What can hang from each mark
dofa: gitimaz
rigon: fupipas peborop pipov
pipov: rigon
fupipas: gitimaz rigon
peborop: dofa gitimaz rigon
gitimaz: dofa peborop

Every row comes from one small tree of marks. Brackets hold a mark, then the marks that hang from it, in alphabetical order. Every link used is in the known rows. Which tree was each row made from?
Known rows
[dofa [gitimaz [peborop [rigon fupipas pipov]]]]: [ 0.23  0.62 -3.19  2.67 -0.93 -2.04  1.09  4.17  2.21 -3.83 -2.11 -1.37
  3.71 -3.90  4.06 -2.98  0.71 -0.96]
[gitimaz dofa [peborop [rigon pipov]]]: [ 3.27  1.69 -5.76  5.41  1.93 -3.84  0.19  6.92  4.45 -5.06 -0.19  1.01
  2.66 -3.96  2.68 -1.25 -3.52 -2.92]
[gitimaz peborop]: [ 0.74 -0.58 -4.77  6.29 -0.80 -3.63 -0.14  3.10  2.03 -6.33  1.31  1.20
  0.68 -4.31  2.92 -2.77 -3.34 -0.71]
[peborop [rigon [fupipas gitimaz] pipov]]: [ 0.09 -0.68 -0.13  1.17 -0.86  0.71  0.82  3.64  3.45 -4.69 -2.12 -0.60
  2.33 -3.75  3.58 -3.60  2.57 -4.57]
[rigon [peborop dofa gitimaz] pipov]: [ 1.75  2.23 -1.19  4.03  2.56 -4.74  3.19  1.97  2.65 -3.51 -1.71  0.87
 -1.58 -2.92  3.43 -1.29 -4.92  0.50]
[peborop dofa gitimaz]: [ 1.27  0.81 -3.09  6.52  1.24 -4.92  1.26  3.24  1.55 -2.86  2.67  3.04
 -2.15 -3.07  2.95 -1.31 -2.67  1.50]
[gitimaz [peborop [rigon fupipas]]]: [ 1.17 -0.01 -3.57  4.79 -1.30 -1.95 -0.16  3.66  3.14 -5.46  0.40 -0.91
  0.63 -4.59  3.85 -2.70 -0.35 -3.00]
[peborop [dofa gitimaz] [rigon fupipas]]: [ 0.38  2.40 -2.05  3.79 -0.20 -2.93  0.40  3.47  0.99 -1.23  0.27 -0.32
 -0.24 -3.29  4.86 -2.72  1.18 -0.20]
[pipov [rigon [fupipas [gitimaz dofa]] peborop]]: [-4.40 -0.91 -0.48  3.20 -2.70 -3.03 -0.68 -1.02  3.20 -8.74  0.93  1.10
 -3.47 -8.26  5.33 -5.04 -3.97 -4.33]
[gitimaz [peborop dofa [rigon fupipas pipov]]]: [ 2.68  1.87 -3.41  3.37  1.61 -0.97  2.05  6.15  4.33 -3.16 -1.27 -1.38
  1.27 -3.51  3.93 -1.41 -1.56 -3.34]
[rigon [fupipas [gitimaz dofa peborop]] pipov]: [-2.67 -2.35 -2.73  4.01 -1.44 -1.66 -0.50  5.28  4.09 -6.98  1.56 -0.14
  0.04 -7.50  3.89 -4.74 -4.24 -4.17]
[rigon peborop pipov]: [ 1.24  1.76 -1.27  1.95  0.59 -2.63  2.07  0.67  2.68 -5.76 -4.77  0.10
  1.19 -3.38  2.94 -2.03 -3.29 -2.26]
[rigon [fupipas [gitimaz peborop]] pipov]: [-2.08 -2.89 -1.47  2.77 -1.80 -0.14  0.63  3.50  3.19 -6.96 -0.16 -0.74
  1.20 -5.92  3.92 -4.92 -1.66 -3.37]
[fupipas [gitimaz dofa peborop] rigon]: [-0.61 -1.87 -6.18  7.59 -0.42 -4.48 -3.10  6.42  3.04 -8.27  4.17  2.06
  0.84 -6.60  5.27 -4.49 -6.53 -1.79]
[gitimaz dofa [peborop [rigon fupipas pipov]]]: [ 1.48  1.07 -4.35  3.88  0.46 -2.19  0.34  6.21  4.99 -5.11 -0.96 -0.56
  1.49 -5.67  3.36 -1.53 -2.69 -4.71]
[rigon peborop]: [ 0.58  1.24 -1.50  4.00 -0.78 -3.81  0.56 -0.14  1.56 -6.04 -1.96  0.40
 -0.97 -4.04  3.42 -2.94 -3.47 -1.49]
[rigon fupipas peborop pipov]: [-0.65  1.11  0.24  0.46 -1.21 -0.84  1.99 -0.09  3.03 -5.82 -5.63 -1.27
  0.00 -4.98  3.56 -2.43 -2.49 -4.11]

Write each row's tree
[-3.24 -2.01 -1.29  4.24 -2.62 -2.15 -1.74  2.88  2.47 -6.31  2.54  1.21
 -2.16 -7.37  4.10 -4.76 -2.45 -3.84]
[rigon [fupipas [gitimaz dofa]]]
[-0.78  1.12 -0.19  4.52 -0.35 -4.39  1.83  0.39  2.08 -4.00  0.32 -0.32
 -4.66 -5.31  4.69 -2.40 -4.31 -0.56]
[rigon fupipas [peborop dofa gitimaz]]
[-1.49 -2.21 -4.57  7.68 -0.81 -4.59 -1.77  4.89  2.46 -7.58  5.12  1.51
 -1.06 -6.42  3.75 -5.30 -5.53 -1.46]
[fupipas [gitimaz dofa peborop]]
[-0.09  0.80 -2.59  6.57  0.12 -7.26  0.07  1.09  2.03 -5.80  1.60  1.98
 -3.33 -5.61  3.25 -2.48 -6.14  0.05]
[rigon [peborop [gitimaz dofa]]]
[ 2.33  1.15 -4.05  7.02  1.05 -6.16 -0.63  4.54  2.80 -3.81  2.85  3.00
 -0.74 -3.71  2.47 -1.02 -1.51 -0.43]
[peborop [gitimaz dofa] rigon]
[-0.20 -0.29 -1.18  2.28 -0.37 -0.82 -0.36  5.11  4.31 -4.92 -0.54  0.15
  1.01 -5.24  3.48 -3.37  0.05 -5.11]
[peborop [rigon [fupipas [gitimaz dofa]] pipov]]
[-3.14 -1.83 -2.55  4.71 -1.53 -1.71  0.57  2.34  2.98 -6.97  3.72  1.11
 -2.08 -6.69  5.45 -4.70 -2.73 -2.41]
[pipov [rigon [fupipas [gitimaz [peborop dofa]]]]]
[-1.34  2.67 -0.17  1.03 -0.02 -2.79  2.36  0.91  1.33 -3.08 -3.86 -1.69
 -0.61 -4.38  5.01 -3.14 -3.14 -0.53]
[rigon fupipas [peborop [dofa gitimaz]] pipov]
[ 3.53  1.97 -3.18  6.63  2.28 -5.00  1.20  4.38  2.21 -1.87  2.41  2.22
 -0.96 -1.82  3.12 -0.84 -0.65  0.86]
[peborop dofa gitimaz rigon]
[-3.03  2.12 -0.95  2.28 -1.40 -3.78  1.64 -1.85  0.89 -4.88 -1.21  0.52
 -2.45 -5.59  5.99 -3.40 -2.58 -0.01]
[pipov [rigon fupipas [peborop [dofa gitimaz]]]]
[-3.03 -1.43  1.04  2.76 -3.03 -1.75 -0.12 -0.79  1.75 -7.19 -0.45 -1.49
 -2.32 -6.13  4.99 -5.88 -2.33 -3.25]
[rigon [fupipas gitimaz] peborop]
[ 1.31  3.69 -3.32  2.62  1.98 -4.18  1.00  3.16  1.49 -3.73 -4.13  0.30
  2.21 -3.00  5.72 -2.19 -4.98  1.04]
[fupipas [rigon [peborop [dofa gitimaz]] pipov]]
[ 1.88  2.05 -3.32  6.11  1.84 -5.89  0.54  2.47  2.23 -4.79  0.23  1.62
 -1.82 -3.70  5.48 -1.44 -6.13  1.02]
[fupipas [rigon [peborop dofa gitimaz]]]
[-2.79 -0.55  0.28  1.81 -1.19 -1.92  0.20  1.80  3.50 -6.87 -1.82 -0.95
 -1.65 -6.89  4.35 -4.55 -4.59 -4.80]
[rigon [fupipas [gitimaz dofa]] peborop pipov]
